What can hang from each mark:
Z573: Z577 Z596
Z596: Z573
Z935: Z249 Z263 Z464 Z557 Z668
Z263: Z935
Z256: Z557
Z577: Z573 Z668
Z876: Z935
Z464: Z935
Z557: Z256 Z935
Z249: Z935

Every row comes from one small tree of marks. Brackets hold a mark, then the marks that hang from it, in the order of their numbers. Every link used is in the known rows. Which tree was each row made from?
Known rows:
[Z263 [Z935 Z464 [Z557 Z256]]]: [ 3.069 -1.682 -0.467 -2.750 -0.821  1.070 -2.975  1.491 -2.443 -0.140
  1.866  1.859 -2.785 -0.893 -1.256  5.119 -2.857  2.359 -1.218  3.890
  1.621  0.428  0.833]
[Z249 [Z935 Z557]]: [-1.769 -1.097  0.443  0.148  1.269 -0.790 -1.496  0.352 -0.361 -0.450
 -0.368  2.119 -1.070 -1.393  1.074  1.993 -1.321 -1.896 -1.288  0.721
  1.905 -1.776  0.744]
[Z935 [Z557 Z256]]: [ 0.902 -1.324 -0.072 -0.863 -0.055  1.117 -0.635 -0.289 -0.512 -0.347
  1.633 -0.245 -2.427  0.835 -2.365  3.012 -1.236  0.137 -0.199 -0.300
  2.392  0.067 -0.345]
[Z256 [Z557 Z935]]: [ 0.443 -0.143 -2.234 -0.657  0.911  1.286 -0.332 -0.309  0.916 -0.340
  2.209 -0.635 -1.073 -0.407 -0.292  4.439 -1.234 -0.978  0.268  0.380
  0.070 -0.353 -0.644]
[Z876 [Z935 Z464]]: [-0.992  0.397 -1.635 -1.914 -0.377 -0.562 -1.305  1.425  0.534  0.672
 -1.015  1.834  0.480 -1.708  0.354 -0.633  0.372 -0.466  1.368  2.243
  0.863 -0.625  0.464]
[Z263 [Z935 Z249 Z464 [Z557 Z256] Z668]]: [ 0.738 -1.626 -1.101 -4.996 -0.668 -0.487 -1.670  0.552 -3.987  0.919
  1.187  2.421 -2.264 -1.100 -2.988  6.793 -4.615  4.820 -2.343  4.110
  1.034  2.745  3.369]
[Z256 [Z557 [Z935 Z249 Z464 Z668]]]: [-0.409 -1.427 -4.235 -4.633  0.711 -0.115 -0.080 -0.634 -1.514  1.052
  1.603  0.874 -0.169 -1.909 -1.102  6.793 -2.994  1.269 -1.019  2.546
 -0.617  1.514  2.608]
[Z573 Z577 Z596]: [ 0.996  2.879 -0.649 -1.535 -0.607  0.547  1.354  0.002 -0.449 -1.498
  2.941 -0.504 -0.210  0.797 -2.781 -1.121 -0.663 -2.637  0.707  0.931
 -0.427  0.258 -1.221]
[Z249 [Z935 Z263 Z668]]: [-1.673 -2.629  0.743 -0.611  1.606 -1.249 -1.545  0.422 -1.000  1.274
 -1.090  3.739  0.582 -1.222  1.331  1.138 -2.331  0.588 -0.598  0.236
  0.116  1.623  1.945]
[Z935 Z464 Z668]: [ 0.556 -1.347 -1.612 -2.825 -0.597 -0.536 -0.245 -0.200 -1.369  0.913
  0.329  2.052  0.542 -0.207  0.571  1.936 -1.628  1.415 -1.360  2.264
 -1.092  1.361  1.138]
[Z263 [Z935 [Z557 Z256] Z668]]: [ 0.887 -0.870  0.742 -2.179 -0.413  0.196 -0.794 -0.154 -2.111  0.128
  2.204  1.989 -3.193  1.297 -2.457  5.531 -4.145  4.095 -2.180  2.450
  1.003  2.636 -0.061]
[Z263 Z935]: [ 0.735  0.887  0.817 -0.187 -0.234 -0.337 -1.019  1.167 -1.193 -0.143
  0.422  1.182 -0.726 -0.656  0.128  1.492 -1.290  2.374 -1.042  2.382
 -0.471  0.731  0.115]
[Z935 Z249 Z263 Z464 Z557 Z668]: [-0.427 -4.079 -0.646 -5.336  0.029 -1.535 -0.490  0.830 -3.283  1.762
 -1.032  4.180  0.288 -2.656 -1.603  5.182 -2.994  0.114 -1.830  2.538
  1.914  1.526  4.834]
[Z256 Z557]: [-0.477 -0.266 -0.766  0.593  0.121 -0.208  0.349 -0.450  1.018 -0.150
  1.011 -0.894  0.105 -0.226  0.418  2.775 -1.205 -0.801 -0.273 -0.688
 -0.499 -1.027 -0.209]
[Z876 [Z935 Z249 Z263 Z464 Z557 Z668]]: [-2.621 -2.665 -0.837 -5.609 -0.178 -2.342 -0.562  1.495 -1.931  2.001
 -1.963  5.166  0.123 -3.102 -2.213  4.161 -2.517 -0.350 -0.566  2.850
  3.054  1.404  4.319]
[Z464 Z935]: [-1.766  1.364  0.928 -0.290 -0.291 -0.768 -1.165 -0.742  0.916 -0.646
 -0.143  1.338 -0.659 -2.140  0.855  0.397  0.782 -0.054  0.093 -0.746
  0.587  0.532 -0.346]
[Z464 [Z935 Z263 [Z557 Z256]]]: [-0.389 -2.161  1.824 -1.573 -0.142  0.462 -2.718 -0.126 -0.328 -0.152
  0.774  2.588 -2.762 -2.164 -1.724  3.808 -0.923 -0.661  0.677 -1.578
  3.761  1.260  0.688]
[Z249 [Z935 Z263 Z464 [Z557 Z256] Z668]]: [ 0.414 -5.059 -0.774 -3.258  1.151 -0.058 -3.477  0.558 -2.358  1.409
  0.594  4.362 -1.484 -1.516 -0.290  4.989 -3.698  0.633 -0.869  1.538
  2.072  1.139  2.631]
[Z577 [Z573 Z596]]: [ 0.649  2.200 -0.728 -0.693 -0.279  0.711 -0.245  0.849  0.997 -1.537
 -1.788 -1.474 -0.241  0.974 -0.973 -0.221 -0.881 -2.627  1.653  0.137
  1.280  0.095 -1.399]
[Z263 [Z935 Z249 Z464 Z557 Z668]]: [-0.054 -0.960 -0.576 -5.029 -0.714 -1.669 -0.868  0.910 -3.977  0.751
 -0.237  3.733 -1.003 -2.522 -1.343  6.064 -4.221  3.048 -3.379  5.239
  0.517  1.825  3.678]
[Z577 [Z573 Z596] Z668]: [-0.320  2.273 -1.955 -1.501 -0.959  0.407 -0.569 -1.588  0.695 -1.342
 -3.514 -1.720 -0.402  1.164  0.149 -2.359  0.438 -3.300  2.063 -0.633
  1.144  0.326 -1.298]
[Z573 Z577]: [ 0.695  0.735 -0.024 -1.069 -0.305  0.858  0.795 -0.778 -1.028 -0.383
  2.318  0.450 -0.184 -0.492 -1.808  0.098 -0.244 -1.564  0.029  1.120
 -0.114 -0.951 -1.076]
[Z256 [Z557 [Z935 Z249]]]: [-0.926  0.073 -2.492 -1.862  1.142  0.581  0.132 -0.338 -0.058  0.052
  1.282 -1.117 -0.721 -1.720 -1.636  4.787 -1.599 -0.153  0.277  0.149
  0.541  0.320  1.761]
[Z464 [Z935 Z249 Z263 Z557 Z668]]: [-3.249 -1.728  1.668 -4.044 -0.065 -2.267 -0.627 -0.483 -1.392  0.725
 -1.113  4.638 -0.953 -3.827 -1.507  4.951 -1.992  0.016 -1.601 -0.198
  2.795  2.543  3.486]
[Z596 [Z573 [Z577 Z668]]]: [ 1.023  1.704 -1.378 -2.326 -0.076  1.033  0.212 -3.204 -2.317  0.637
  0.960  1.316  0.420  0.002 -0.468 -3.796 -0.026 -2.877 -0.039  1.360
 -0.614 -0.450 -1.934]
[Z263 [Z935 Z557]]: [ 0.544  0.059  1.351 -1.034 -0.392 -0.464 -0.884  1.189 -1.300 -0.613
  0.615  2.324 -1.843 -0.861 -0.235  3.893 -2.224  0.936 -2.032  2.963
  1.248 -0.260  0.150]

Which tree is each row?
[-1.325 -1.562  2.199 -1.613 -0.144 -0.903 -1.797  0.157 -0.054 -0.224
 -0.542  4.037 -1.331 -3.426  0.200  3.159 -0.431 -2.288 -0.455 -0.278
  3.431  0.256  1.087] -> [Z464 [Z935 Z263 Z557]]
[-0.342 -3.393 -0.990 -4.396 -0.412 -0.091 -1.785  1.086 -1.044  1.747
  0.500  4.368 -1.431 -0.685 -2.509  4.198 -2.732  0.559  0.700  2.130
  3.221  2.030  1.702] -> [Z876 [Z935 Z263 Z464 [Z557 Z256] Z668]]
[ 0.599 -4.337 -1.105 -5.465 -0.250 -0.318 -1.369  0.126 -3.541  1.921
  0.403  2.954 -1.168 -1.530 -3.544  5.817 -3.404  1.756 -0.776  1.437
  2.379  2.447  4.416] -> [Z935 Z249 Z263 Z464 [Z557 Z256] Z668]
[ 0.222 -0.380  0.659 -2.453 -0.181  0.228 -1.462  0.590 -2.635 -0.064
  0.961  0.361 -2.871 -0.923 -3.574  4.933 -2.890  3.309 -1.156  1.948
  2.209  1.221  2.156] -> [Z263 [Z935 Z249 [Z557 Z256]]]
[ 0.473 -2.649 -1.319 -1.557  0.880  0.654 -3.629  0.269 -1.368 -0.005
  1.197  1.606 -1.979 -1.222  0.073  3.355 -2.130 -0.298 -0.506  1.559
  2.236 -1.310  1.140] -> [Z249 [Z935 Z464 [Z557 Z256]]]
[ 1.227 -4.433 -0.973 -4.344  0.069  0.459 -2.421  0.990 -3.193  1.297
  0.025  1.719 -1.237 -2.416 -2.988  4.939 -2.058  0.166  0.319  1.106
  3.319  0.609  4.199] -> [Z935 Z249 Z263 Z464 [Z557 Z256]]
[-2.066 -1.212 -2.079 -4.962 -0.337 -0.845 -0.659  0.063 -1.489  1.286
  0.110  2.080 -1.501 -0.998 -3.892  4.245 -2.658  1.982 -0.004  2.338
  2.729  1.949  2.557] -> [Z876 [Z935 Z249 Z464 [Z557 Z256] Z668]]
[-3.635  0.331  0.978 -3.348 -0.241 -2.223  0.257 -1.477 -0.823 -0.077
 -0.662  3.093 -1.293 -2.657 -1.462  4.532 -1.734  0.695 -2.327  0.256
  1.876  2.050  2.202] -> [Z464 [Z935 Z249 Z557 Z668]]
[-3.376 -0.750  1.406 -3.105  0.162 -1.924 -0.681 -0.357 -1.078  1.064
 -1.498  3.481  0.316 -3.443 -0.940  2.629 -1.155  1.568 -0.363 -1.024
  0.960  3.541  3.361] -> [Z464 [Z935 Z249 Z263 Z668]]
[ 0.303  2.929 -1.723 -2.308 -1.078  0.093  0.996 -2.506 -0.434 -1.266
  1.251 -0.421 -0.567  0.747 -1.805 -3.340  0.704 -3.345  1.126  0.246
 -0.797  0.365 -1.049] -> [Z573 [Z577 Z668] Z596]
[-0.747 -4.001  0.637 -1.423  1.396 -0.193 -2.330  0.099 -1.422  0.988
  0.605  3.355 -1.847 -0.197 -1.212  4.183 -3.641  0.592 -0.626 -0.293
  2.485  1.555  1.597] -> [Z249 [Z935 Z263 [Z557 Z256] Z668]]
[-1.792 -2.106  1.439 -2.750  0.145 -0.220 -2.312 -0.369 -1.113  0.316
 -0.238  2.050 -2.370 -3.446 -3.151  4.482 -1.063  0.171  0.607 -1.613
  4.526  1.817  2.872] -> [Z464 [Z935 Z249 Z263 [Z557 Z256]]]
[ 0.102 -3.693 -0.547 -4.322  0.053 -0.968 -1.643  1.565 -2.981  1.219
 -1.428  3.138  0.142 -3.674 -1.206  4.316 -1.516 -1.293 -0.652  1.835
  2.753 -0.340  4.679] -> [Z935 Z249 Z263 Z464 Z557]
[-3.848  0.787 -0.008 -2.273  0.076 -1.481  0.483  0.549  0.168  0.278
 -1.605  1.485 -0.710 -1.921 -2.457  1.789 -0.630 -1.083  0.302  1.164
  3.401 -0.381  1.926] -> [Z876 [Z935 Z249 Z557]]
[ 0.137 -3.261 -3.249 -5.282  1.072 -0.146 -0.936  0.282 -2.107  1.792
  1.037  2.346  0.177 -2.887 -1.283  7.177 -3.420  0.480 -0.327  2.050
  0.291  2.029  4.052] -> [Z256 [Z557 [Z935 Z249 Z263 Z464 Z668]]]
[-2.416 -2.204  1.451 -3.956 -0.063 -0.956 -1.215 -1.043 -1.562  0.708
  0.054  3.205 -2.312 -2.470 -3.485  5.445 -2.540  1.772 -0.587 -1.204
  3.381  3.528  3.012] -> [Z464 [Z935 Z249 Z263 [Z557 Z256] Z668]]
[ 1.300 -3.590 -3.077 -4.012  0.834  0.598 -1.374  0.490 -0.895  1.435
  1.744  2.990 -0.121 -1.563  0.306  6.784 -3.140 -0.276 -0.451  2.292
 -0.154  1.507  1.814] -> [Z256 [Z557 [Z935 Z263 Z464 Z668]]]
[ 1.790 -0.875 -0.190 -2.773 -0.839 -0.348 -2.150  1.718 -2.496 -0.173
  0.353  3.189 -1.401 -2.022  0.456  4.520 -2.480  0.923 -2.319  4.790
  0.993 -0.729  1.173] -> [Z263 [Z935 Z464 Z557]]
[-0.678 -1.740 -0.708 -2.526 -0.199 -0.674 -2.123  2.218 -0.128  1.414
 -1.604  3.359  0.890 -2.770  0.062  0.026 -0.006 -1.121  2.022  1.807
  1.783 -0.181  1.791] -> [Z876 [Z935 Z263 Z464]]
[-1.045 -2.460  1.822 -2.678 -0.300 -0.138 -1.708 -0.990 -0.519  0.457
  1.091  3.780 -2.659 -1.253 -1.903  4.969 -2.185  0.854 -0.709 -1.237
  2.921  3.067  0.806] -> [Z464 [Z935 Z263 [Z557 Z256] Z668]]
[ 1.612 -0.434  1.055 -1.186 -0.366  0.992 -1.802  0.800 -1.546 -0.397
  1.951  0.828 -3.231  0.253 -2.031  4.520 -2.709  2.575 -1.088  1.969
  1.752  0.894 -0.081] -> [Z263 [Z935 [Z557 Z256]]]
[-0.683 -3.580  0.384 -3.632  0.329 -0.356 -0.238 -0.280 -2.418  1.379
  0.291  1.917 -1.579 -0.383 -4.323  5.303 -3.339  1.827 -0.636 -0.419
  2.786  2.966  3.369] -> [Z935 Z249 Z263 [Z557 Z256] Z668]
[ 1.079 -1.647 -3.775 -5.403  0.753  1.529 -1.425 -0.555 -2.620  1.096
  1.917  0.557 -1.862 -0.390 -3.425  4.286 -2.263  3.841  0.251  2.094
  0.257  3.371  2.514] -> [Z557 Z256 [Z935 Z249 Z464 Z668]]
[ 1.708 -3.007 -1.100 -2.837  1.256  2.124 -1.296 -0.315 -1.307  1.231
  2.301  1.692 -2.087  1.018 -2.617  3.576 -2.284  2.218  1.098  0.075
  0.996  4.066  0.612] -> [Z557 Z256 [Z935 Z263 Z668]]
[-0.626 -4.535 -0.345 -3.269  1.088 -1.443 -2.595  1.265 -2.302  1.325
 -0.830  5.686 -0.067 -2.481  1.437  4.366 -3.312 -1.160 -1.901  2.612
  1.631  0.128  2.959] -> [Z249 [Z935 Z263 Z464 Z557 Z668]]
[ 0.187 -1.827 -0.197 -1.924 -0.238  0.444  0.267 -1.052 -0.845  0.219
  1.857  0.830 -2.416  2.014 -2.715  4.166 -2.754  1.833 -1.341  0.068
  1.363  2.165 -0.009] -> [Z935 [Z557 Z256] Z668]
[-0.161 -0.256 -0.990 -4.320 -0.538 -1.628 -1.174  0.916 -3.386  1.161
 -0.389  2.653  0.171 -2.241 -0.620  3.859 -3.204  4.756 -2.193  4.360
 -1.369  2.773  3.264] -> [Z263 [Z935 Z249 Z464 Z668]]
